Each row was made from one path, in order. Every step used is in the known rows, and no mark comes twice. Write each row's path.
Known rows
babo-nomuv-mumer-rabi-vugud: [ 11.4 -10.2  17.6  -9.4 -24.7   3.1   5.0  16.6 -28.6  10.4  11.8  11.4
 -15.3 -36.9   2.6  31.3 -25.9  33.0  30.1   9.8  21.1   5.8  14.4  13.6]
pido-rabi-babo-vifu-vugud-nomuv: [-20.8  -3.4 -30.4 -12.6  30.8 -10.1  12.8   9.2  28.0 -19.1  -7.0  -3.6
 -22.2   5.5  15.3  22.2 -32.6 -13.9 -18.6  20.7  15.1 -10.4   3.3 -22.4]
mivid-vifu-vugud-rabi-babo: [  3.0   3.9 -28.0 -15.7  37.0  -0.7  16.3  30.7  36.2   4.0  11.9  11.7
   4.1  -0.5 -40.3 -15.8 -14.7  -2.6   4.9 -25.9 -28.0   5.2  13.0  22.0]
vifu-vugud-rabi: [ 11.3  -8.1   6.6   4.8  49.8  -7.2   9.3   9.7   7.8 -16.4   4.1  19.3
  10.7  30.3  39.4 -18.7  -2.5 -22.5  -0.9 -31.4 -16.8  27.5   4.5   8.0]
pido-rabi-babo-nomuv: [  6.8 -16.7  -5.5 -20.2  37.0  -8.4   2.4  -3.2  20.8  19.1   5.7  -4.7
   2.6  -5.5  -2.8 -11.7 -19.1  43.9   2.8  28.8  28.3  23.1   3.7   5.7]
babo-vifu-vugud-rabi-mumer: [  3.8 -12.6 -20.1   2.5  11.6  -4.1  16.0  40.7  26.2 -24.0  21.2  19.8
 -18.7 -12.1  -3.3  39.1 -18.0  -7.7  26.8 -30.8   2.6  -9.3   0.8  13.5]
nomuv-pido-rabi-mumer: [  8.0   1.0   4.6 -10.2 -21.4  -4.7 -21.0 -12.0   4.8 -14.0 -21.3   0.9
   7.6  -7.5  -0.3 -12.1   0.2 -21.3   9.5 -21.5 -13.2 -26.5 -30.9   1.7]
mumer-rabi: [ 16.1   1.1   2.2  44.1 -17.2  -6.2 -21.6 -10.8 -27.4  -3.9  24.2  17.2
   5.2  16.2  19.6 -18.3  50.1   9.7   5.0  10.4  -9.1  43.9  -4.9   8.6]
bedi-vifu-pido-rabi-vugud: [-17.9   7.6 -23.1 -15.8 -29.0  10.8  -3.6   1.2  -5.6  14.2   1.2 -15.8
 -39.9  30.0  -2.1 -32.4  -6.5 -46.9  34.9 -59.3  21.5 -43.8 -41.1   9.6]
rabi-babo-vifu: [ -6.6   3.8 -26.0  23.8  13.7  -2.2   1.2  17.0  13.2  28.9  23.9  -4.9
 -21.2 -23.9 -22.7   7.8  31.9  62.8 -15.9  30.9  15.1  10.7  29.6  -6.1]
babo-nomuv-pido-rabi-vugud: [  2.2  -5.7   6.6 -49.2   5.8   6.8 -22.2   7.4  17.6  19.0  -9.7  -9.2
 -11.5 -20.2  20.0 -12.2 -50.7  -7.5  21.3  -1.2   4.3 -32.7 -19.7  -8.1]
babo-vifu-vugud-nomuv-mumer-rabi: [ -2.6  -4.2  25.2  15.8 -32.9  -2.3   4.6   4.8 -23.7 -40.0   4.1   7.2
  -7.9 -13.0  27.0  49.3  -4.3 -13.7  -2.2  28.0  21.7  20.7  16.3  -3.6]
rabi-vugud: [ -1.0  11.6 -35.5  23.5  18.9   2.3  12.5  20.2 -11.4  28.1  -1.0   9.7
 -17.6  -6.1   9.5 -27.8  14.7   5.3  -1.4 -30.6 -25.1 -28.1   6.5 -10.5]
pido-rabi: [ 14.7  -3.8  -7.5  16.7  18.1 -12.3  -7.2 -14.9  -1.4  -5.8  -8.3   7.0
  18.5  24.2  36.6 -50.2  24.1 -17.7 -10.4 -19.2   4.2  11.4 -17.3   5.6]
vugud-nomuv-mumer: [ 15.1   6.6  24.7  19.9 -11.3  -3.9  17.0 -24.8 -34.0   1.7 -26.8   3.0
  47.1  -3.4  15.0   0.0  36.4  -1.2 -49.5   0.8 -14.1   1.5  23.8  -2.0]
babo-vifu-pido: [ -9.7  -5.6   5.2  32.0  -7.5  10.9  -6.1   0.2   2.0   4.6  24.9 -11.0
  -3.2  11.1 -17.5  -7.1  25.6  29.5  14.2  11.4  19.4  25.8 -10.2  -1.7]
mivid-vifu: [ 14.7  14.2 -25.9  28.4  -9.1  11.5  -6.9   7.0   8.1  20.3   9.0   2.0
  33.9 -14.5 -29.5 -56.7  57.7   9.7   1.0 -11.3 -27.8  -1.8  -2.4  17.6]
babo-nomuv-pido: [ 11.0  -3.9  45.6 -16.0   8.2  10.9 -29.6 -10.7  -1.9  25.8   3.8 -15.2
  23.9 -23.6  10.0  -9.5  12.1  43.0   8.4  51.4 -10.8  21.0   4.1  -3.0]
pido-rabi-vugud: [  3.3   3.2 -40.9   5.3  15.2  -8.1   6.7   9.6   3.9   7.7 -12.2   9.9
 -15.8   8.5  24.4 -40.1 -11.9 -29.7   2.7 -51.0  -4.3 -29.9 -17.1  -5.3]
pido-rabi-babo-vifu: [ -2.0  -8.3 -31.5   5.1  17.6 -14.8  -2.5   9.7  26.8   7.0   9.9  -6.0
 -23.4  -6.2  -7.3  -1.1   0.1  28.0 -13.6  10.4  35.9   4.0   5.5  -0.2]
mivid-vifu-pido: [  0.1   5.3  -9.2  23.8 -16.4  22.3  -5.7  -4.5   8.3   7.1  12.0  -4.6
  32.8  13.0 -53.3 -53.6  36.9   6.2  24.2 -15.5 -17.9  11.0 -23.7  12.8]
vugud-nomuv: [  9.5  11.0  -7.7  32.5   5.9  -4.1   3.6 -24.2 -16.8  12.7  -3.6   3.2
  42.1   9.4  19.3 -15.5  47.7  -2.7 -33.9   7.3 -36.6   4.9   9.8 -10.7]
vifu-pido-rabi-babo-nomuv-mumer: [ -2.0 -30.4  45.2 -38.8   9.9  -2.0  19.6 -16.6   2.3  -1.6 -10.3 -13.4
   7.4  12.3 -30.2   4.8 -53.4  41.4  10.4  16.7  58.3  29.9  -5.8  11.6]
vifu-vugud-rabi-mumer: [  7.6 -10.1  -9.2   6.0  29.8  -3.7  20.8  23.8  15.1 -22.0   3.3  30.6
  -3.4   9.4   3.7   9.7 -13.4 -20.2  19.6 -45.6 -26.6   0.7  -5.1  10.8]
mivid-vifu-vugud-nomuv-mumer-rabi: [  5.6   5.2  11.4   9.7 -41.6  12.4  -0.3  -0.4 -18.1 -34.6  -9.0   9.1
  25.0  -7.5  -8.7   3.1   6.4 -33.5   6.8   1.8 -19.3   5.7   2.6  11.4]
pido-rabi-vugud-nomuv: [  0.9  12.7 -43.5   2.3   7.2  -9.8  10.7  -8.4   0.0   2.8 -18.5   8.6
   2.1  10.4  30.7 -15.8 -14.6 -50.4 -23.7 -41.1 -22.5 -44.9 -11.9 -16.7]
nomuv-mumer-rabi: [ 20.9  -6.8  31.0  32.0 -32.6  -9.2  -5.6 -14.1 -42.9 -13.1   6.2  13.5
  13.8  -0.4   7.8  -1.1  37.3  14.3  -7.3   0.4  15.7  40.6  12.0  19.1]

Which path is each row?
[ -6.6 -11.2  -1.3  13.9 -10.1  -0.7 -10.1  -9.6  13.5 -18.1  14.9  -8.7
  -5.5  28.2   0.8 -16.6  -5.0  -5.2  16.5  -7.7  41.2  21.9 -31.3   3.8] | babo-vifu-pido-rabi
[-14.4 -12.7  26.6  14.3 -43.6  -1.0  -0.7  -1.3 -17.5 -10.6  28.0  -6.7
 -29.2   1.3 -55.7  50.8  -0.9  53.0  14.2  28.6  53.7  43.7  13.3  11.9] | nomuv-mumer-rabi-babo-vifu-pido
[ 10.3 -26.3  40.1 -47.2  53.2  -6.3  35.6  21.5  10.3   0.8  -4.2   5.2
   1.2  -8.6  -1.1  34.5 -58.9  38.8  -0.5   8.6  25.6  30.5  39.9  19.3] | vifu-vugud-rabi-babo-nomuv-mumer
[ -6.0  -6.3 -10.7   4.6  11.0  -5.5   8.9   6.0  22.2  10.5  38.0  -5.1
  -6.2  18.4 -48.9  36.5 -10.9  34.7  -1.9  -8.7  25.8  33.2   9.1  14.2] | vugud-rabi-babo-vifu-pido
[ 16.0   2.2 -15.8   8.3  35.0 -17.3  14.4   0.0  11.5  21.5  16.1  10.3
  10.9  11.7 -17.2   3.6  14.5  24.5 -28.7 -18.2  -8.8  24.2  24.8  18.7] | vugud-rabi-babo
[  8.0   8.5 -13.7 -10.1 -13.6 -10.7  23.8  -7.8 -16.9  -5.6 -38.5   8.3
   9.1  -3.7  24.0   1.2 -26.8 -48.2 -30.2 -51.2   1.1 -52.1   3.2  -8.7] | pido-rabi-vugud-nomuv-mumer
[-22.3  -5.0 -17.2   6.7  45.2   2.2  13.0  34.6  21.0   3.0  12.8  -3.5
 -47.7 -13.0  -2.5   9.8  -3.6  42.8   1.8  31.6  10.6  11.9  23.5 -17.2] | rabi-babo-vifu-vugud
[ -5.7   7.0  15.8  16.0 -27.7  18.0  -9.1 -16.7 -20.3  22.7  14.9 -21.6
  -8.4  30.3 -14.5 -34.9  58.6   1.3  17.1  -9.0   6.5   8.5 -17.3  13.3] | bedi-vifu-pido
[ 15.6 -13.3  38.6 -31.5   5.3   0.4 -36.7 -21.0  12.6   5.4  -6.5 -15.1
  25.6  -5.7  28.8 -21.7 -16.1   9.7  13.6  29.6  12.4  13.0 -19.6   3.1] | babo-nomuv-pido-rabi
[ -7.7   8.4  -7.0 -22.8 -14.1 -11.2 -23.8 -16.3  20.6   6.3  -5.8 -22.8
   2.8 -15.7  -6.8  35.5 -13.0   1.1 -36.3  35.3   5.9 -18.9   5.8 -16.7] | vugud-nomuv-pido-rabi-babo-vifu
[-19.8  17.4 -31.8 -17.2 -39.4  10.8   0.8 -17.5  -8.9   9.9  -5.7 -18.2
 -20.7  33.4  -0.2  -8.6 -10.9 -70.9  12.5 -50.5   4.3 -59.4 -36.7  -4.1] | bedi-vifu-pido-rabi-vugud-nomuv
[ -6.7  19.6   6.6 -12.0  -8.4  24.5 -18.2  -3.4   8.5  -5.0 -21.2 -11.3
  36.9 -12.1  -6.6 -19.6  11.8 -36.7  -1.8  15.6 -63.0 -28.2  -5.8 -14.7] | mivid-vifu-vugud-nomuv-pido
[-12.1 -12.8 -15.0  10.4 -29.0   3.2  -0.4   4.5  19.6 -25.1  14.3  -2.4
 -17.9   9.7 -35.4   8.5  -9.4  -4.4  37.3 -27.0  32.1  -7.7 -39.2   8.3] | babo-vifu-pido-rabi-mumer
[-17.9  -4.6 -32.5   2.4 -13.7   3.3   0.9  15.8  22.1  -9.0  11.2  -5.8
 -37.1  12.3  -7.9  -8.4 -38.2 -18.0  31.6 -37.9  32.4 -26.9 -31.2  -6.2] | babo-vifu-pido-rabi-vugud
[ -8.1  -1.3  -7.8  -4.6 -46.5   8.4  -5.8 -14.5  -3.6  -5.3   4.6 -11.6
 -19.1  23.3 -30.8 -15.6  18.8 -31.8  43.8 -44.1  20.5 -25.6 -50.3  21.1] | bedi-vifu-pido-rabi-mumer
[ -7.1  27.0  -9.8  -5.4  -5.4   8.4 -10.1  -8.3 -11.7  25.9 -18.3  -2.7
   6.0 -19.3  10.2   8.0   0.3 -24.1 -24.3  -7.6 -57.3 -51.3   5.4 -28.6] | rabi-vugud-nomuv-pido
[ -6.5   8.9   7.6   3.9  13.6  12.9  -1.5  11.8 -14.8  11.1   0.3 -11.1
 -26.4   9.9  32.2 -38.8  40.9 -14.1  14.9  -4.6  -8.1  -7.1  -1.3   4.5] | bedi-vifu-vugud
[ 13.7 -23.6  25.9 -35.9  19.1 -11.5  14.5  -5.2   5.9  10.8 -17.0  -6.6
   9.0 -14.8 -11.4   1.3 -30.7  47.2  -9.9  21.1  48.7  18.0  19.2  16.1] | pido-rabi-babo-nomuv-mumer
[ 23.3  -4.5 -19.3  16.3   1.6 -13.3  10.1   5.5   6.0  -0.8  15.0  27.4
  21.2  -2.8 -14.7   8.9  20.2  -2.1   2.7 -49.2 -23.2  -2.2  -0.5  24.2] | vugud-rabi-mumer
[ -9.2  -8.9  -4.0  19.2  29.9   7.8   2.7  28.4  11.7  -8.4   9.8   0.3
 -19.7  -6.1  30.0 -12.6  15.1  13.5  11.3  15.7   7.8  10.3   4.9 -12.6] | babo-vifu-vugud
[ 17.5   5.7  28.2  28.8 -44.4  -9.4  -1.7 -30.8 -47.3 -14.6  -4.1   9.3
  34.8   4.3  13.1  23.2  36.1  -8.7 -24.9  11.3  -3.9  26.3  13.5   8.5] | vugud-nomuv-mumer-rabi
[  8.7  12.4  14.8 -10.0 -12.4  -7.9 -28.9 -42.0  -4.1  -6.2 -26.2  -9.4
  42.8  15.9  35.0 -17.1   8.6 -46.9 -36.8   3.7 -25.6 -11.7 -17.6 -12.9] | vugud-nomuv-pido-rabi
[-21.4  -5.7 -12.6  15.2  12.4  -3.0  -4.2  29.5   8.4 -11.8  32.4   6.7
 -56.4  -5.0   0.5  30.7  -4.9  33.3  23.3  42.3  19.5  36.7  11.6  -7.0] | mumer-rabi-babo-vifu-vugud
[-17.2   3.5  12.1 -37.0  30.0  -4.5  -6.2 -17.2  12.7 -15.6 -36.1  -9.2
  -3.1  20.4  24.7   5.6 -39.2 -37.8 -23.9  19.4 -23.8 -15.8  -5.6 -32.5] | vifu-vugud-nomuv-pido-rabi-babo
[ 23.2 -19.9  50.3   4.3 -26.8  -0.7  -9.4  -8.2 -28.2  -3.0  16.4   8.0
  20.0 -19.1   9.8  16.3   9.3  46.7  16.8  37.4  30.6  55.4  14.5  26.9] | babo-nomuv-mumer-rabi
[ -4.3  10.7  -0.2 -29.0  -7.1  11.8 -24.9 -11.3  22.9 -27.9 -29.7 -11.0
  34.0   6.8   9.7 -35.6 -19.7 -72.5  -0.5  -1.6 -41.3 -30.6 -31.8  -8.2] | mivid-vifu-vugud-nomuv-pido-rabi
[  0.2   4.2 -15.0  14.9  22.3  17.4   3.5  24.8  16.2  -4.8  -3.0   4.4
   9.5  -4.6  -9.0 -57.1  22.3  -8.6  21.1  -8.6 -35.1  -0.9  -7.6   4.5] | mivid-vifu-vugud
[ -2.8  -5.2  33.5 -30.2  22.9   7.5 -18.1  -3.0   7.8  40.9   3.2 -17.8
   6.0 -28.8 -17.1  10.3  -5.6  70.2   0.5  62.7  -5.7  16.9  22.7  -8.1] | rabi-babo-nomuv-pido
[ 26.6 -14.8  31.7 -31.1  26.6 -11.8  25.0   6.2   2.8  22.0   7.5   2.7
  27.4 -18.0 -24.1  34.9 -25.0  59.2 -18.5   8.8  28.7  34.0  45.3  32.0] | vugud-rabi-babo-nomuv-mumer
[ -2.6  11.3  30.0  -9.5 -18.1   9.5  16.8  -3.8 -35.3  -0.1 -25.8 -14.4
  -1.4   0.5  31.0   4.9  24.1 -33.3 -18.1  -2.1  -2.5 -25.2  17.3   2.7] | bedi-vifu-vugud-nomuv-mumer
[-15.6  -2.7   6.7  -6.8  14.3   1.5  34.2  18.1  -2.9  -5.0 -17.4  -7.7
 -13.7 -23.8  -5.4  47.1 -19.3  23.8 -33.8  31.0  17.7 -11.3  44.1 -19.9] | rabi-babo-vifu-vugud-nomuv-mumer
[ 12.3  -0.3 -32.1  -3.3   3.7   8.5  14.1  37.4  30.8 -19.6   8.5  24.7
  15.3 -10.8 -40.7  -8.7  -7.7 -28.1  39.6 -53.2 -38.9 -23.1 -11.4  29.9] | mivid-vifu-vugud-rabi-mumer
[-13.5  -8.0  -1.6   3.0  20.7  -8.1   5.4 -18.9   8.6  -2.4  -3.0  -2.6
  -6.2  43.3 -23.5 -27.3 -11.8   8.5  -0.5 -10.5  19.8  24.3 -23.8  -3.6] | vifu-pido-rabi-babo
[ -1.8  12.3   3.4 -22.7   1.7 -11.6 -18.1 -32.3   5.1   8.7 -25.0 -13.0
  20.7   9.2   0.2   6.2  -3.3 -14.0 -43.4  17.2 -22.6 -13.6   1.0 -18.0] | vugud-nomuv-pido-rabi-babo
[-15.3 -11.4  18.3   5.6  -5.9  -5.1   8.6  28.7  -8.0 -21.3  11.7   2.7
 -53.1 -17.9  -7.5  45.4 -16.4  34.0  10.8  33.6  42.1  32.0  29.6   3.8] | nomuv-mumer-rabi-babo-vifu-vugud
[  7.7  17.5  20.9   7.2  -8.5   2.4 -22.5 -33.8 -17.5  14.6 -17.0  -8.5
  42.1  -1.9  18.1  -0.8  35.9 -10.4 -35.0  23.3 -45.2  -5.2   5.6 -18.7] | vugud-nomuv-pido
[-22.2   2.2 -14.7  14.9   1.5  -1.7   3.5  11.5   1.0 -16.4  25.7   4.1
 -33.8  -3.8   1.7  54.9  -2.2  10.1   3.0  51.1   0.2  23.3  14.9 -19.0] | mumer-rabi-babo-vifu-vugud-nomuv
[  0.4  -7.9   5.9  -2.7  42.2   3.8   8.8   5.7   7.4  37.5  18.2  -3.3
   4.2 -20.0 -20.5  -3.9   8.9  77.3   2.5  50.7   2.2  28.1  25.0  -2.4] | rabi-babo-nomuv
[  0.4  17.9 -32.6  32.6 -28.1  -1.6  -3.5  -2.8 -27.8   6.0  12.3  17.2
  -9.4  -0.3  13.8  18.1  14.4 -24.9  -2.3  -9.9 -34.8 -14.0  -1.0 -12.7] | mumer-rabi-vugud-nomuv
[  5.5   6.9   0.7 -10.9 -35.6  -4.3 -19.4 -28.0   1.4 -14.0 -28.2   0.7
  26.3  -3.7   1.9  14.6  -0.3 -41.2  -7.8  -9.8 -30.7 -38.8 -26.6 -10.6] | vugud-nomuv-pido-rabi-mumer
[-28.0  10.0   8.1 -19.7  16.3   9.0  -5.4   9.7  15.0   4.0  -7.5 -20.5
 -21.1 -19.5  -0.6  46.2 -16.8  14.1 -21.2  55.3 -19.8 -15.9  23.1 -37.0] | rabi-babo-vifu-vugud-nomuv-pido
[ -0.4   8.6 -10.1 -22.6  -0.2  -2.2 -19.4   1.5   2.5   8.7 -21.5  -1.4
 -15.3  -3.8  23.2 -26.2 -22.2 -36.0   0.2 -37.8 -13.5 -45.3 -18.2 -13.7] | nomuv-pido-rabi-vugud
[-18.9   7.0 -38.3  -0.9 -21.0   5.4   7.5  -1.3  14.2  -7.5   5.5  -7.2
 -17.6  14.6  -1.4  18.3 -40.7 -39.7   7.2 -27.1  17.6 -38.2 -28.4 -18.6] | babo-vifu-pido-rabi-vugud-nomuv
[  4.4  -1.5  36.3  17.2 -15.3  -2.6   7.9 -13.0 -41.0 -36.5 -14.9  14.1
   6.0  12.9  35.8  23.0   1.1 -28.9  -4.9  11.5  -8.2  26.6   9.8  -4.3] | vifu-vugud-nomuv-mumer-rabi
[  8.4   7.7   1.0  18.9 -32.5  -4.9   6.4  12.9 -38.6  -0.1  -0.7  20.5
 -24.1 -16.0   4.1  11.5  -3.1   3.1   6.9 -28.7   6.9  -5.9  12.5   8.4] | nomuv-mumer-rabi-vugud
